Each row was made from one small tree. The marks that hang from a mark follow it in brackets, in alphabetical order. Every link used is in the known rows. Write each row's tree.
In the rows, 128 means zero.
Known rows:
bipuf{tevi zisos{rigez{loma{lasu{pufenen}}}}}: [136 170  89 129 188 149  54  66 109 137 121 172 131 127  77  88 161 160
 113  68]
rigez{loma{lasu}}: [119 161 130 127 181 137  59 104 125 126 134 166  96 118 138 121 146 137
  95  92]
lasu{pufenen{tevi} rigez{loma}}: [145 193 159  92 124 130  78 145 158 161 120 149 164 121 160 114 155 124
 109  85]
loma{lasu{pufenen{tevi} rigez}}: [116 196 137 102 106 150  91 129 147 150 130 159 164 165 169 107 139 119
 142  87]
pufenen{lasu{rigez}}: [130 120 130 106 114 105 141 128 140 146  98 147 157 144 159 145  98 138
  93 103]
lasu{pufenen rigez{loma}}: [149 168 137  97 159 126  85 132 168 173 105 150 154  94 137 127 156 140
  93  93]
pufenen{lasu}: [133 136 117 111 116 122 134 126 109 135 118 137 129 156 147 139 101 125
 108 110]
tevi{loma}: [131 134 118 113 130 140 123 109 126 121 131 151 148 113 127 132 104 141
 118 112]
loma{lasu{pufenen{tevi} rigez{gogon}}}: [150 190 141  79 129 148  86 137 150 141 104 151 154 152 171 131 137 114
 127  92]
bipuf{tevi{lasu} zisos}: [135 119 106 112 102 143 125  86  86 141 102 163 118 178 114 109  95 143
 138 119]
pufenen{lasu{rigez{gogon}} tevi}: [161 139 154  76 105 102 129 150 134 126  91 141 158 158 183 161  91 116
  92 104]
tevi{loma{lasu{rigez{gogon}}}}: [141 131 122  88 166 131 101  98 151 116  95 175 150 106 149 158  97 151
  83  92]
bipuf{tevi zisos{rigez}}: [132  98 103 146 140 116 137  86 106 106 118 139 145 133  67 104 129 159
 132 118]
bipuf{tevi{lasu loma} zisos{rigez{gogon}}}: [165  98  78  78 145 140 116  73  81 105  85 179 154 135  82 140  75 165
 101  95]
zisos{bipuf{tevi{loma{lasu{pufenen rigez{gogon}}}}}}: [169 164 127  62 138 183  91  51 137 135  86 162 151 133 141 103  99 161
 106  74]
loma{lasu}: [106 146 118 131 144 142 101 109 123 122 136 153 112 146 138 118 131 131
 127 110]
bipuf{tevi{loma}}: [142 141 126 102 122 137 111 100 110 120 131 162 132 131 133 117  91 146
 128 115]
rigez{gogon}: [162 123 131 107 150 125 123 134 131 120 105 121 120 114 126 154 122 121
 114 133]
bipuf{tevi{lasu} zisos{rigez{gogon loma}}}: [172 105 101  85 177 122  81  90  90 114  78 172 121 121  85 135 116 158
  79  90]

Which tree is each row?
[131 112 130 123 166 137 104  82 122 101 118 121 137  89  84  99 153 162
  78  86]  zisos{bipuf rigez{loma}}
[158 111 117  54 133 132 120 115 131 135  74 180 162 119 151 169  70 147
  81  98]  tevi{lasu{rigez{gogon}} loma}
[115 139 146  83  75 126 122 142 118 136 109 163 161 173 175 129  99 123
 122 106]  pufenen{tevi{lasu{rigez}}}
[138 183 117  83 134 159  81  85 140 153 115 194 159 140 151 107 103 153
 124  79]  bipuf{tevi{loma{lasu{pufenen rigez}}}}
[176 103 115 120 196 108  91  93 113 103  91 143 123  92  72 129 139 159
  85 101]  bipuf{tevi zisos{rigez{gogon loma}}}
[168 192 118  89 199 159  43 116 137 150 109 155 105 110 137 138 157 123
  97  85]  rigez{gogon loma{lasu{pufenen}}}
[143 166 122  68 140 143  78 127 142 185  92 176 154 122 148 130 133 134
  90  80]  tevi{lasu{pufenen rigez{loma}}}
[110 181 127 113 113 157  87 101 109 106 154 173 140 161 161 112 100 133
 128  89]  pufenen{tevi{loma{lasu}}}
[139 134 140  97 149  99 100 126 143 151  97 160 141 117 160 146 115 146
  59  81]  pufenen{lasu{rigez{loma}}}
[161 175 101  88 218 145  46 111 127 128 112 156 131  90 103 137 165 139
  86  72]  zisos{rigez{gogon loma{lasu{pufenen}}}}
[142 136  72 100 118 154 115  90  86 151 103 162 156 167  78  99 119 146
 142  96]  bipuf{tevi{lasu{pufenen}} zisos{rigez}}
[129 191  93 104 145 178  82  92 126 148 137 170 148 136 133 114 118 136
 132  85]  tevi{loma{lasu{pufenen}}}
[184 157 112  26 123 157  95 112 123 163  75 187 165 141 155 145  76 142
 107  89]  bipuf{tevi{lasu{pufenen rigez{gogon}} loma}}
[129 227 138 105 146 165  41 122 123 146 148 162 122 151 159  98 158 113
 126  76]  rigez{loma{lasu{pufenen{tevi}}}}
[168 103 132 100 187 138 100  90 125  93  96 113 129  74  87 123 146 157
  66  89]  zisos{bipuf rigez{gogon loma}}
[172 172 149  79 112 130 114 158 156 147 100 127 169 134 161 141 133 111
 127 109]  lasu{pufenen{tevi} rigez{gogon}}
[130 106 115  87 105 156 124  72  73 105 106 145 136 164 100  86 102 161
 117  97]  zisos{bipuf{tevi{lasu}} rigez}
[127 164  78 140 195 153  67  77 124 139 121 160 143 109  73 103 171 155
 103  68]  bipuf{zisos{rigez{loma{lasu{pufenen}}}}}
[166 114 124 100 206 108  85 130 127 102 106 137 130  70  97 152 149 144
  68  99]  zisos{rigez{gogon loma}}
[120 212 126 111 109 169  82 125 118 140 149 147 135 178 157  99 142 108
 159  94]  loma{lasu{pufenen{tevi}}}
[144 130 135 105 104 165 126  58 108 108 121 140 134 137 122  89  88 160
 122 104]  zisos{bipuf{tevi{loma}}}
[165 220 139  85 163 159  36 132 128 136 122 154 114 138 158 127 154 109
 111  77]  rigez{gogon loma{lasu{pufenen{tevi}}}}
